Each row was made from one small tree. The marks that hang from a mark follow it in brackets, in alphabetical order. Every link used is in the known rows. Write each row's tree.
Known rows:
P[B[V[Y[N[W]]]]]: [ 25.0 -25.5 -10.6 -28.5 -66.0 -40.7  21.0   5.2 -20.7 -18.2  20.6   3.6
   9.9 -26.6  27.2 -13.9  17.7   9.5 -46.0  -4.4]
V[B Y]: [ 18.8 -22.7  11.8 -30.4 -72.5 -17.0  13.9  31.3   8.2 -10.9  -4.1 -29.8
  -8.0  32.3  25.5 -23.1   4.5  26.7 -39.0  -3.7]
K[Q W[N[P Y]]]: [ 17.7   7.0   8.3  -9.0  34.6  -2.2  58.0 -23.7  13.2  51.1   9.8 -22.3
  13.9 -17.4  -2.4  34.8  69.4   5.1 -40.3  -7.9]
Y[N[P W]]: [  2.9 -14.0  43.5 -50.9 -16.5 -14.0  14.5  -4.6 -19.1 -15.5  33.2  18.7
  56.7 -32.4  -8.6  16.5  57.8  11.1 -40.0  -4.8]
W[N[P Y[V[B]]]]: [ 25.4  16.0   1.0 -47.5 -26.4 -21.2  23.0 -31.2   0.2 -19.6  35.0  15.7
  38.7 -19.3 -37.4 -14.1  41.0  26.6 -38.6 -10.0]
V[B Y[N]]: [ 24.7 -21.8  17.3 -42.6 -83.5 -28.1  21.7  15.1   5.6 -27.6  11.0 -22.2
  16.6  30.1  37.0 -29.8  16.5  12.8 -57.5   9.2]
K[Q W]: [  6.8 -17.0   2.4   8.9  32.8  -0.4  39.3   9.3  16.4  57.4  -6.0 -39.1
  -2.7  -9.5  25.3  41.6  49.5  -2.7 -27.9  -4.7]
Y[N[W]]: [  1.9 -13.5  24.3 -35.1 -31.3 -25.1  21.4   3.9 -11.2 -17.6  24.4  11.4
  47.2 -22.1   5.5   5.5  41.5  -6.5 -42.9   4.2]
B[V[Y[N[P W]]]]: [ 42.2  -6.4  16.4 -52.1 -34.6 -26.5  -0.4  17.5  -6.0  -4.4  15.1  -3.3
   4.2 -18.5  22.6  -9.3  46.2  33.3 -49.4 -33.2]
W[N[P Y[V]]]: [ 30.2  21.2   5.0 -50.9 -13.9 -15.1  22.1 -38.7   5.5 -11.1  31.8  21.5
  40.0 -20.9 -44.6  -8.4  43.8  23.7 -31.9 -17.6]
P[B[V]]: [ 15.1 -40.9 -27.0 -11.2 -39.2 -30.8   7.8   5.0 -19.0  -8.8  18.7   9.6
   9.8 -29.6  29.1 -10.6  -1.4   6.9 -24.1   3.0]
B[V[Y[N]]]: [ 48.2 -11.7   2.1 -43.6 -36.6 -28.5  -1.3  12.9   6.3  -3.7   9.8  -4.2
   1.2  -4.0  36.9 -20.2  28.6  21.0 -44.8 -24.5]
W[N[P Y]]: [ 22.3   8.4  14.1 -43.7  -2.2  -3.5  28.0 -36.4   4.8   1.2  22.6  28.2
  38.7 -12.1 -37.4  -5.5  33.9  18.4 -22.9 -11.5]
Q[K[W]]: [-22.3 -17.9  16.8   8.1  27.0  -8.3  28.8  48.8   5.3  50.7 -12.8 -33.7
  -3.4 -41.8   4.0  37.8  46.2   0.7 -21.7  -4.1]
N[P[B[V]] W Y]: [  4.3   1.4  47.9 -42.6 -40.8 -17.4  20.0  -1.3 -33.4   8.3  17.9  21.1
  -2.6 -56.2 -37.9  20.8  76.5  69.5 -21.1 -43.2]
V[B Y[N[P W]]]: [ 15.4 -15.2  38.5 -54.1 -81.6 -25.7  23.6  21.0 -11.4 -29.1  18.6 -19.5
  20.7  10.4  17.3 -14.6  42.2  31.3 -63.7  -3.1]
Q[K]: [-11.8 -27.6  15.8   0.3  17.5  -1.3  17.1  33.5  17.2  34.0 -21.0 -17.6
  -1.8 -28.7   0.0  25.2  25.6   0.4  -4.3   4.7]
V[B]: [-10.6 -41.4  -5.6  -6.8 -41.4 -17.7   3.7  29.8  -7.2 -13.2   9.7 -13.1
  14.6   4.7  25.0 -10.8  -3.7  14.7 -23.7  16.0]
Y[N V]: [ 32.1   1.3  -5.9 -49.3 -44.4 -40.8  -0.3 -16.3   8.6 -39.5  40.4   1.2
  52.3 -22.0   3.1 -10.5  41.8  -2.8 -48.8   0.5]
Y[V]: [ 23.4  -0.2 -12.5 -31.2 -28.8 -25.0 -12.4   6.2  11.4 -14.9  17.9 -11.5
  17.1 -18.9 -13.6  -1.6  25.4  17.3 -22.8 -17.4]

Write each row's tree:
[-18.8 -13.0   7.0   0.9  22.4 -15.7  44.6  27.1  -8.2  35.5   6.2 -22.1
  17.9 -54.6  -7.5  32.7  47.4  -6.4 -36.9   6.4]	Q[K[W[N[P[B]]]]]
[  1.4  21.0  52.1 -51.8 -51.5 -21.3   7.1   9.6 -20.3  -8.7  22.3  -0.5
   1.4 -45.9 -55.6  20.0  90.4  80.9 -29.7 -46.8]	N[P W Y[V[B]]]
[ 13.1  -3.8 -16.8   5.6  31.7 -11.9  57.4  -8.6  12.3  42.8   9.4 -31.7
  18.4 -12.5  15.8  29.0  46.1 -20.3 -48.1   7.0]	K[Q W[N]]
[-14.4  -0.9  21.1  -4.8  28.0  -9.2  42.1  25.1   3.1  46.3  -1.2 -21.7
   8.1 -47.2 -15.3  33.6  60.3   6.5 -30.9  -6.9]	Q[K[W[N[P Y]]]]
[ 18.4  12.3   5.3 -49.3 -56.1 -49.8   7.7  -0.5  -8.4 -42.9  42.2  -3.5
  48.8 -40.7 -10.7   0.5  61.0   4.1 -61.6  -6.6]	Y[N[W] V]
[ 17.8   5.6  15.7 -61.5 -57.6 -46.2  10.0 -16.3 -26.4 -49.1  57.2   8.2
  61.6 -57.8 -21.9   7.3  71.8  17.6 -62.8  -6.9]	Y[N[P[B] W] V]
[  5.8   0.4  -2.1 -42.7 -82.4 -61.8   9.3  13.1 -19.9 -60.2  49.3 -14.4
  48.3 -37.3   4.5 -10.5  54.9  10.2 -75.2   8.8]	Y[N[W] V[B]]
[ 19.6 -10.1 -13.8 -42.4 -70.2 -52.5   0.8  -2.7  -3.4 -56.4  46.9 -10.3
  52.4 -18.5  19.3 -20.9  35.7   3.2 -62.7  16.4]	Y[N V[B]]
[  7.9   0.9  16.8 -58.8 -67.5 -49.5   2.6   5.2 -28.1 -57.5  58.0  -7.5
  57.8 -47.5  -9.4   0.5  71.4  28.6 -72.8  -0.9]	Y[N[P W] V[B]]
[ 42.3  -5.1  42.3 -64.1 -36.2  -2.7  14.6  -9.5  17.1  -1.9   6.6   1.2
  24.0  17.8   4.5  -7.3  36.9  17.7 -35.9 -19.6]	V[Y[N[P]]]
[ 28.9  14.5  -4.2 -46.4 -30.3 -23.9  30.5 -45.8  -4.0 -19.1  37.4  24.4
  42.3 -28.0 -40.9 -11.5  37.2  18.5 -35.6  -7.8]	W[N[P[B] Y[V]]]
[  4.4 -13.7  32.0 -43.5 -35.4 -18.3  12.1  18.2 -40.6  -4.1  23.9   6.6
  11.3 -52.7 -20.3  20.6  54.5  47.0 -37.5 -31.2]	N[P[B[V[Y]]] W]
[ 23.2  16.3 -11.9  -3.0  15.6 -19.5  58.3 -19.8  19.4  39.8  10.2 -31.8
   7.5 -16.7   1.7  25.2  64.7  -3.4 -48.7  -6.3]	K[Q W[N[Y[V]]]]
[ 24.9 -22.0  31.5 -53.6 -73.3 -20.4  17.0   9.1   0.2 -25.9  16.4 -15.9
  22.9  23.1  27.3 -22.0  28.3  25.5 -55.5   2.7]	V[B Y[N[P]]]
[ 21.2   1.4   5.4 -40.1 -18.4 -11.6  37.2 -43.7  -4.6  -6.9  29.1  32.1
  42.0 -19.3 -33.5  -9.0  27.6  13.4 -26.2  -2.4]	W[N[P[B] Y]]
[ -3.8   1.1  58.2 -41.9 -39.1  -7.3  27.4  -7.3 -27.6  10.0  13.6  22.5
   4.3 -45.8 -50.9  26.3  71.6  62.0 -12.0 -36.1]	N[P[B] W Y]
[ 48.6 -12.1  10.7 -52.3 -29.6 -22.5  -5.0   9.8   2.1  -2.4  14.0  -0.1
   5.4  -8.9  29.8 -14.9  36.7  30.1 -44.6 -28.8]	B[V[Y[N[P]]]]
[ 23.7 -13.9  32.2 -42.1 -24.8  -4.5   7.9 -23.4  -9.5  13.4  13.5  28.1
   3.0 -29.6 -17.2   5.6  49.6  59.4  -3.2 -31.9]	N[P[B[V]] Y]
[  7.4  20.3  44.8 -51.9 -56.5 -24.6  18.6 -11.2 -25.6  -8.2  26.1  12.1
   5.1 -58.8 -61.4  21.8  85.8  68.7 -25.1 -44.4]	N[P[B] W Y[V]]
[-15.3  -0.9  11.2   2.4  20.9 -15.1  45.9  29.5   6.4  45.7  -5.4 -25.4
   3.5 -42.4  -9.0  28.2  51.5  -1.9 -31.9  -1.7]	Q[K[W[N[Y]]]]
[ 30.0  14.9  41.9 -57.1 -16.9   0.2  -6.9 -22.4  11.4   8.9  13.2  14.1
   7.2 -21.3 -47.0  10.7  68.1  66.9  -1.8 -46.1]	N[P Y[V]]
[ 18.8   5.7   9.4 -29.7 -56.0 -25.7   4.4  -2.4  15.2  -6.6   5.2  -5.4
  -6.6  -4.9 -15.5 -11.4  39.3  44.6 -15.6 -22.3]	N[Y[V[B]]]
[-18.3  -8.3  12.9  -1.9  34.0  -9.6  38.4  32.2  -1.5  41.8   1.6 -25.3
  15.9 -49.3  -9.9  34.9  51.7  -1.7 -34.4  -0.3]	Q[K[W[N[P]]]]
